Each row comes from the steps of one walk. Every step used is in the known rows, and no mark comes twice. Write the walk behind each row, first mark first.
Known rows:
lafin, lopu: +0.72 +2.11 -2.22 -1.10 -0.74 +1.26 -0.97 -1.84 -1.32 +0.24 -0.55 +2.06 +0.95 +0.92 +2.80 -0.97 -1.38 +1.41 +2.33 +1.54
lafesoz, zapu: +0.08 +1.35 -2.44 +2.02 -0.38 +2.34 -0.15 -1.75 -0.65 +2.51 -1.21 +0.53 +1.23 +0.57 +2.30 -0.53 +0.85 +0.40 +2.63 +0.60
lafesoz, zapu, filogug, suvik: -0.18 +3.57 -4.53 +0.79 -0.92 +3.59 +1.03 -0.31 -1.85 +1.96 -0.93 +1.12 +1.71 -3.50 +5.11 -1.36 +0.37 +1.02 +2.42 -0.34
lafin, lopu, zapu, lafesoz: +1.50 +4.38 -4.22 -0.81 -0.90 -1.21 -1.26 -1.77 +0.49 +0.63 -2.61 +1.45 +0.70 +0.27 +2.45 -1.10 -1.03 -0.39 +0.74 +2.12
filogug, suvik, dume, lafesoz, zapu: +1.85 +3.21 -4.16 +2.48 -1.87 +2.70 +1.42 -1.83 -1.76 +3.24 +1.25 +0.37 +1.00 -1.97 +5.84 +1.97 -1.79 +1.66 +1.30 -1.34
lafesoz, lopu, filogug, suvik, dume: +0.91 +4.80 -4.93 -0.44 -1.83 +2.35 -0.17 +1.94 -4.54 -0.05 +1.03 +3.22 +1.93 -5.61 +6.61 +0.66 -2.81 +2.37 +0.46 +4.54
filogug, suvik, dume, lafesoz, lopu: +1.70 +2.84 -4.03 +0.83 -1.19 +3.11 -0.37 +0.61 -2.18 +1.81 +1.80 +1.92 +1.95 -4.15 +5.85 +1.92 -1.27 +2.25 -0.45 +0.25
lopu, filogug, suvik, dume: +1.45 +5.88 -4.91 -0.19 -2.39 +0.90 +0.42 +0.72 -2.47 +0.17 +1.59 +1.59 +0.99 -3.79 +6.35 +2.10 -3.72 +2.87 +0.57 +3.35
zapu, filogug, suvik, dume, lafesoz, lopu: +0.89 +4.42 -5.10 +1.04 -0.35 +3.52 +1.34 +1.21 -1.89 +1.59 +1.91 +1.95 +0.83 -6.50 +5.52 +0.98 -1.48 +1.50 +0.03 -0.55
dume, lafesoz: +1.75 +2.96 -1.07 +1.89 +0.20 +1.28 +0.03 -0.24 +1.08 +2.37 -0.12 -0.91 +1.04 -0.86 +1.54 +2.01 -0.25 +1.39 +1.21 -2.34
lafin, lopu, zapu, filogug, suvik, dume: +0.47 +6.00 -6.38 -1.01 -3.18 +0.11 +1.07 -0.41 -1.87 -0.69 +1.45 +3.77 -0.47 -3.46 +5.37 -0.33 -3.69 +0.78 +0.31 +2.34
rileb, lopu, filogug, suvik: -0.19 +5.57 -5.34 +0.76 -2.15 +2.80 -1.16 +1.64 -3.57 -1.21 -0.49 +1.36 +2.01 -5.69 +6.03 -0.10 -1.43 +2.75 +0.85 +2.09
zapu, filogug, suvik: +0.26 +4.36 -3.84 -0.61 -0.94 +2.58 -0.39 +0.93 -0.41 +0.52 -0.02 +1.11 +2.00 -4.04 +4.23 -0.25 -0.19 +1.97 +0.78 -0.11
rileb, suvik: -0.27 +1.57 -2.62 +0.70 +1.56 +2.72 -1.55 -0.53 +1.05 -1.57 +0.48 -0.27 +1.25 +0.13 +1.02 +0.84 -0.15 +1.30 +0.16 +2.69
zapu, filogug, suvik, dume, lafesoz: +1.36 +5.71 -4.86 +1.25 -0.73 +2.03 +1.99 +0.06 -0.02 +1.99 +2.47 +0.37 +0.24 -4.74 +5.12 +2.23 -2.50 +1.78 +0.23 -1.83
lafin, lopu, zapu: +0.75 +2.96 -3.04 -0.30 -2.20 -1.08 -0.72 -0.36 -0.58 -0.19 -0.96 +2.54 +0.49 +0.75 +1.99 -0.51 -1.58 +0.10 +1.09 +1.71
dume, lafesoz, zapu, filogug, suvik: +1.04 +3.89 -4.00 +2.01 -0.54 +3.30 +2.39 +0.13 -1.35 +2.93 -0.70 -0.17 +1.34 -4.29 +5.10 +0.13 -0.19 +0.92 +2.15 -3.79
lafesoz, zapu, filogug, suvik, dume: -0.59 +4.42 -5.96 +1.26 -1.24 +3.25 +1.77 -1.88 -1.87 +2.01 +1.19 +1.74 +0.45 -3.79 +5.76 -0.41 -1.11 +0.91 +2.08 +1.13
lopu, zapu, filogug, suvik, dume, lafesoz: +1.51 +6.87 -5.55 +1.90 -1.74 -0.24 +1.92 +1.28 +0.52 +1.44 +1.78 +0.83 -0.33 -5.09 +4.27 +2.51 -2.82 +0.43 -0.75 -1.64

Write each row's walk:
-0.42 +4.93 -6.27 +0.34 -1.92 +1.68 -0.24 +2.25 -1.91 +0.09 +1.17 +4.03 +1.06 -5.91 +4.61 +0.00 -1.22 -0.11 -0.81 +3.28 -> lafesoz, lopu, zapu, filogug, suvik, dume
+1.67 +4.38 -3.59 +1.88 +0.06 +1.18 +1.70 +1.53 -2.67 +1.82 +1.16 +1.77 -0.28 -5.16 +4.13 +1.95 -2.86 +1.21 +1.55 +1.54 -> suvik, dume, lafesoz, lopu, filogug
+0.48 +2.76 -3.09 -0.18 +1.46 +2.56 -2.50 -0.48 +0.08 +2.08 -2.32 +1.14 +2.11 -2.27 +2.93 -1.30 +1.65 +0.42 +0.83 +2.80 -> zapu, lafesoz, lopu
+1.10 +2.73 -3.31 +3.77 -0.41 +1.83 +2.01 -2.82 -0.25 +4.09 +0.84 -0.01 -0.62 -0.60 +2.97 +1.74 -1.34 +0.34 +2.43 -1.13 -> suvik, dume, lafesoz, zapu
-0.10 +2.02 -2.66 +0.89 -0.99 +0.55 -2.18 +2.10 -0.73 +0.49 -1.46 +2.80 +1.99 -1.90 +1.43 -0.40 +1.09 -0.65 -0.11 +2.31 -> lafesoz, lopu, zapu
-0.21 +3.98 -4.91 -0.26 -1.80 +1.85 -0.88 +3.47 -1.84 -0.47 -0.87 +3.33 +2.34 -5.70 +4.11 -1.10 +0.72 -0.07 -0.55 +1.44 -> lafesoz, lopu, zapu, filogug, suvik
+1.02 +4.68 -3.47 -0.43 +1.34 +1.27 -0.91 +1.04 -1.73 +1.27 -3.11 +1.22 +1.49 -4.91 +4.02 -0.99 -0.34 +0.53 +1.57 +3.64 -> zapu, lafesoz, lopu, filogug
+0.29 +3.19 -2.96 +2.98 +1.07 +2.38 +3.10 -0.98 -0.06 +3.48 -0.86 -0.78 -0.39 -3.19 +2.43 +0.06 +0.30 -0.37 +3.35 -3.36 -> dume, lafesoz, zapu, filogug
+2.44 +3.88 -3.20 +0.07 -0.91 +2.17 +0.68 +3.74 -3.94 +1.11 -0.72 +1.38 +2.58 -6.30 +6.42 +1.23 -1.71 +2.23 +0.38 -0.37 -> dume, lafesoz, lopu, filogug, suvik
-1.34 +3.96 -4.28 +2.75 -1.82 +0.62 -2.15 +0.23 +0.05 -0.37 -0.76 +1.45 +0.62 -1.85 +1.33 -0.43 +0.64 -0.11 +0.07 +1.80 -> rileb, lopu, zapu
+1.78 +6.17 -5.95 +0.25 -2.39 -0.27 +2.41 -0.02 -1.42 +0.53 +1.65 +2.23 -0.96 -4.19 +5.25 +1.26 -4.23 +0.74 +0.23 -1.10 -> lafin, lopu, zapu, filogug, suvik, dume, lafesoz
+1.97 +4.68 -3.97 -2.25 -2.51 +0.91 +0.27 +0.75 -4.56 -0.87 -0.64 +2.35 +1.79 -2.77 +6.96 -0.61 -3.72 +2.84 +2.04 +1.89 -> lafin, lopu, filogug, suvik
+1.05 +4.52 -4.54 +0.61 -0.96 +1.52 +0.56 +3.71 -1.35 +0.96 -0.70 +2.10 +1.93 -6.59 +4.30 +0.24 -0.16 -0.08 -0.93 -1.96 -> dume, lafesoz, lopu, zapu, filogug, suvik
+0.10 +4.68 -4.63 +2.60 +0.08 +0.49 +1.68 +1.89 -0.10 +2.20 +0.93 +2.15 -1.26 -5.63 +1.88 +1.31 -1.40 -1.21 +0.18 +0.11 -> suvik, dume, lafesoz, lopu, zapu, filogug
+1.67 +5.68 -5.49 -1.67 -2.99 +0.90 +1.08 -0.64 -4.68 -0.76 +1.36 +3.14 +0.40 -2.97 +7.62 +0.63 -5.34 +2.82 +1.78 +3.70 -> lafin, lopu, filogug, suvik, dume
+1.54 +6.17 -6.21 -1.02 -0.52 +1.66 -0.73 +0.73 -3.16 +0.93 -0.50 +2.33 +1.56 -6.09 +7.37 +0.40 -2.37 +1.93 -0.16 +4.81 -> zapu, lafesoz, lopu, filogug, suvik, dume
+2.64 +5.54 -4.82 +2.16 -2.11 +1.68 +3.25 -0.30 -3.51 +2.81 +0.90 +0.43 +0.32 -4.54 +7.08 +2.29 -3.89 +1.77 +2.08 -0.35 -> lopu, filogug, suvik, dume, lafesoz, zapu
+1.25 +1.90 -1.99 +3.12 -0.02 +1.93 +1.02 -1.36 -0.24 +3.77 -0.93 -0.85 +0.67 -0.52 +2.37 +0.66 +0.38 +0.46 +2.71 -2.74 -> dume, lafesoz, zapu
-0.40 +4.02 -5.59 +2.50 +1.85 +1.63 +1.71 +1.40 +0.67 -0.69 +1.73 +1.61 -1.41 -5.40 +1.32 +1.47 -2.03 -1.15 -0.99 +1.58 -> rileb, suvik, dume, lafesoz, lopu, zapu, filogug
